Each row comes from the steps of one path. Every step used is in the known rows, and no mark comes twice. Write the path behind each row, first mark first.
In the rows, 128 means zero.
Known rows
foguzuz > dufame > seleb > togom > manonuk: [180 168 108 116 181 132 127  65 137 128 140 115 162 177 104 139 105  37
 142 154 143 151  80 151 145  94 120  93 137]
togom > manonuk > pemi > foguzuz > dufame: [198 166 107 110 190  93 122  73 146 143 106 124 137 171 118 128 131 114
 176 143 127 173  98 123 119  99 117  96 147]
foguzuz > dufame: [167 150 107 105 148 134 111  82 134 136 119 105 146 163 107 135 137  98
 148 156 135 158 101 135 120  95 114 113 148]
dovag > pemi > foguzuz > dufame: [166 150 107 110 151 105 115  79 133 147  98  97 143 125 128 131 142 138
 147 116 143 170  97 126 109 101 117 118 141]
pemi > foguzuz > dufame > seleb: [130 156 120 107 156 125 120  75 137 130 104 104 134 136 108 132 138 107
 138 129 124 168  96 127 128  99 118 103 122]
bofuf > manonuk: [195 159 124  95 157 142 120  86 149 150 127 112 163 151 102 132 132 104
 148 159 138 144  97 149 103  98 119  91 144]
dufame > seleb > togom > manonuk > pemi > foguzuz: [180 176 123 112 200 106 131  68 142 137 106 113 148 161 112 113 117  93
 154 125 132 165  82 144 138 110 111  75 123]
bofuf > manonuk > togom > seleb: [189 149 132  73 146 182 116  92 179 148 106 129 152 122  86 137 113  83
 147 163 140 114  80 174 107  64 105 111 116]
foguzuz > dufame > seleb: [136 153 113 110 148 151 116  77 139 128 124 101 143 165  97 136 125  74
 141 159 128 159  91 131 118  95 115  98 129]
gagi > dovag > pemi > manonuk > togom > seleb > dufame: [192 106 143  85 146 176 115  80 166 152  58 104 143 123 108 167  97  84
 156 156 160 129  84 201 116  72 101 116 111]
gagi > dovag > pemi: [168 132 117 104 148 157  98  80 136 154 123  93 144 158 125 142 126 110
 147 147 145 154 107 137 101 119 111 102 147]
foguzuz > dufame > seleb > togom > manonuk > pemi > dovag: [198 176 116 124 194 137 135  79 143 137 131 107 149 210 113 142 109  32
 152 184 146 158  76 154 125  81 119  62 145]
manonuk > togom > seleb > dufame > foguzuz: [159 136 143  76 147 142 116  64 170 136  43 107 138 118  87 114 122 111
 154 150 134 132  91 186 128  64 100 135  94]
sipo > sibez: [141 146 131 102 143 145 120  79 129 150 110 117 150 153  96 119 141 121
 150 157 133 154 118 154 115 102 116 104 125]
sipo > manonuk > pemi > dovag: [186 160 112 121 163 129 111  96 140 147 118  90 136 178 136 134 145  96
 155 190 127 160  82 161  91 104 113  59 141]
bofuf > manonuk > sipo > sibez: [161 166 134  77 144 162 118  83 149 160 141 138 175 158  89 118 141 112
 148 161 146 153 136 159  89  98 126  97 132]
dufame > foguzuz: [159 152 122  93 152 120 108  69 138 131  98  97 136 154 112 113 130 122
 151 144 124 165 114 160 109 101 113 105 121]
pemi > foguzuz > dufame: [162 156 115 105 156 107 116  78 130 139 101 110 139 134 119 130 148 133
 144 126 130 166 101 131 125  98 119 118 141]
pemi > manonuk > togom > seleb > dufame > foguzuz: [182 127 152  75 151 135 123  66 170 129  32 108 136 117  94 138 105  94
 159 153 139 135  91 224 124  54 105 121  86]
bofuf > manonuk > pemi > dovag > gagi: [207 148 142 105 165 128 121 102 152 162 118 117 146 186 141 131 128  97
 162 182 162 160  77 136  76  84 125  75 148]
manonuk > togom: [170 142 128 103 148 157 112  92 151 141 119 118 137 132 107 126 127 103
 150 137 144 133  92 156 120  90 111 128 123]
gagi > dovag > pemi > foguzuz > dufame > seleb: [131 141 115 106 152 142 111  65 139 146 108  87 130 140 127 147 127 109
 135 124 135 166  99 121 111 113 117  98 130]
togom > seleb > dufame > foguzuz: [163 144 138  79 147 123 111  63 153 136  41  96 149 143  85 113 130 118
 152 161 123 156 103 173 122  80  97 113 109]
togom > seleb > dufame: [174 139 138  91 147 145 112  83 148 143  59 110 160 145  81 124 135 106
 154 165 131 145  92 157 130  83  95 108 128]
seleb > togom > manonuk > pemi > dovag > gagi > sibez: [207 152 122 140 185 114 115  94 128 158 110 130 160 213 153 145 136  61
 150 175 170 158  80 146 110  90 137  85 151]
sipo > manonuk > pemi: [171 156  96 112 161 120 106  80 139 142 115  94 142 160 123 120 137 112
 161 169 120 165  86 146  99 119  99  77 136]
bofuf > manonuk > pemi > foguzuz > dufame > seleb: [156 172 118  96 169 128 137  68 156 145 105 107 141 151 104 128 131 111
 151 147 124 166  87 125 104  97 113  76 129]
foguzuz > dufame > seleb > togom > manonuk > sipo: [178 179 108 102 176 144 115  70 142 128 160 128 174 186 100 132 108  34
 141 143 153 161 106 147 131  97 118  96 139]
seleb > dufame > foguzuz: [165 146 138  98 160 102 118  60 137 141  67  90 149 150 104 109 139 132
 154 146 132 161 109 162 124  96 112 115 122]
dovag > gagi > sibez: [145 129 121 126 139 129  97  90 124 150 102 128 155 167 138 142 151 104
 143 149 153 160  99 123 106 107 130 121 139]

Write each row's path
[183 138 139 117 159 121 111 103 136 151 107 109 133 187 143 125 131 103
 163 173 156 171  85 131  87  92 118  90 144]
manonuk > pemi > dovag > gagi
[189 131 136  80 141 172 114  96 163 130  83 124 136 120  95 154 102  70
 156 155 141 130  86 205 115  62 104 112 104]
pemi > manonuk > togom > seleb
[141 168 113 107 164 118 129  67 124 130 106  97 148 128 114 124 134  95
 117 113 134 162  83 140 147  99 112 104 128]
pemi > foguzuz > dufame > seleb > togom
[206 159 117 113 183 122 114  83 151 143 121 122 146 190 105 126 118  94
 181 167 132 162  98 135 110 107 112  83 144]
togom > manonuk > pemi
[221 163 133 121 187 132 119 101 151 150 125 117 141 208 117 139 124  78
 179 189 139 158  96 150  98  90 122  66 149]
togom > manonuk > pemi > dovag
[168 183 111  95 181 122 143  60 145 142 107 100 155 140 111 119 128  96
 132 134 136 163  73 138 123  95 110  80 134]
bofuf > manonuk > pemi > foguzuz > dufame > seleb > togom
[165 141 110  94 138 163 101  90 164 135 103 115 140 110 105 138 122  84
 144 163 126 125  72 181 114  82 100 107 106]
sipo > manonuk > togom > seleb
[190 168 128  79 150 160 107  92 154 148 148 128 175 159  97 125 136  98
 148 151 148 154 124 148  89 103 119  96 144]
bofuf > manonuk > sipo
[185 170 119 115 193 133 129  69 142 134 126 112 157 185 100 120 102  56
 156 155 137 157  81 148 131 107 105  70 131]
dufame > seleb > togom > manonuk > pemi
[173 135 123  97 145 146 112  80 163 145  70 109 151 108  98 129 132  94
 151 166 135 122  67 185 129  77  97 119 107]
sipo > manonuk > togom > seleb > dufame
[202 163 125  98 168 139 100  92 149 140 155 141 167 183 101 128 125  83
 169 149 144 161 127 145 108 105 124 100 142]
togom > manonuk > sipo
[215 165 117 111 183 118 118  76 132 143 136 119 168 168 111 126 115  71
 148 143 149 147  88 162 141 102 117  99 146]
seleb > togom > manonuk
[185 122 145  80 146 137 123  66 170 136  33  95 141 109 104 139  97 100
 162 143 150 142  87 218 107  56 106 123  85]
dovag > pemi > manonuk > togom > seleb > dufame > foguzuz
[194 168 125  91 174 114 127  81 152 157  98 113 148 141 112 116 143 146
 158 138 130 161  96 137  99 104 113  83 140]
bofuf > manonuk > pemi > foguzuz
[134 162 114 108 166 122 125  70 142 132  93 102 126 153 107 120 135 116
 153 136 119 176  93 116 117 103 107  90 125]
manonuk > pemi > foguzuz > dufame > seleb
[189 170 109  91 173 111 131  73 151 152 101 112 146 148 113 126 142 134
 157 145 130 165  94 128 102  92 113  92 149]
bofuf > manonuk > pemi > foguzuz > dufame
[183 176 101 116 192 130 130  61 142 130 129 112 155 196 102 128 104  46
 154 162 137 162  80 140 133  96 107  79 138]
foguzuz > dufame > seleb > togom > manonuk > pemi
[146 165 107 108 158 146 123  67 126 127 122  97 156 159 102 129 121  60
 122 145 139 155  81 145 139  96 111 100 134]
foguzuz > dufame > seleb > togom
[141 175  87 116 177 101 128  57 129 131 105  86 143 136 131 118 137  98
 130 132 122 173  66 146 129 112 103  77 123]
sipo > manonuk > pemi > foguzuz > dufame > seleb > togom
[182 165 125 114 183 135 122  74 139 132 137 115 166 171 101 129 105  49
 141 148 142 146  84 160 140 104 119  86 127]
dufame > seleb > togom > manonuk
[160 139 125  87 148 127 111  60 169 136  51  97 141 107 104 118 125 107
 151 159 124 133  80 201 122  72  99 120  88]
sipo > manonuk > togom > seleb > dufame > foguzuz
[208 177 100 112 200  84 130  63 136 142 106 119 150 163 125 121 124 103
 157 131 141 170  88 141 141  97 112  98 152]
seleb > togom > manonuk > pemi > foguzuz > dufame
[185 145 146  67 153 147 127  64 184 148  53 110 153 116  84 120 119 106
 153 161 139 121  86 194 116  55 106 119  98]
bofuf > manonuk > togom > seleb > dufame > foguzuz
[191 125 127  87 136 174 115  95 168 137  81 113 140 115 105 156  94  76
 158 147 152 132  82 197  99  66 101 112 102]
dovag > pemi > manonuk > togom > seleb
[198 133 121 108 149 132 116  89 135 141 108  96 151 145 123 152 113  97
 157 143 151 164  99 174  96 100 118  96 131]
dovag > pemi > manonuk
[181 132 144 117 149 127 109 109 130 149 117 111 142 171 144 134 133  93
 150 165 163 161  87 141 101  87 129 102 141]
pemi > dovag > gagi
[199 118 143  91 143 155 122  85 166 145  47 108 153 114  98 149 102  86
 162 151 160 131  77 201 114  60 103 122 102]
dovag > pemi > manonuk > togom > seleb > dufame
[174 173 114 115 188 104 133  64 136 131 123 116 155 148 115 133 118  72
 136 124 139 160  84 147 152  96 123  97 132]
pemi > foguzuz > dufame > seleb > togom > manonuk
[159 132 133  83 139 171 107  80 138 153 128 117 155 163 119 154 118 101
 152 148 158 169 144 183  83 109 125  94 128]
gagi > dovag > pemi > manonuk > sipo > sibez
[182 167 108 120 185 103 131  65 137 138 118 102 160 142 125 134 110  79
 139 113 149 164  79 141 135  99 125  98 130]
dovag > pemi > foguzuz > dufame > seleb > togom > manonuk
[182 172 125  93 170 136 117  75 131 147 150 141 182 171  98 114 125  81
 148 143 157 157 129 171 127 102 124 103 135]
seleb > togom > manonuk > sipo > sibez
[188 135 124  85 146 164  92  89 141 144 134 110 155 165 129 160 113  90
 152 141 159 170 133 170  85 117 117  92 142]
gagi > dovag > pemi > manonuk > sipo
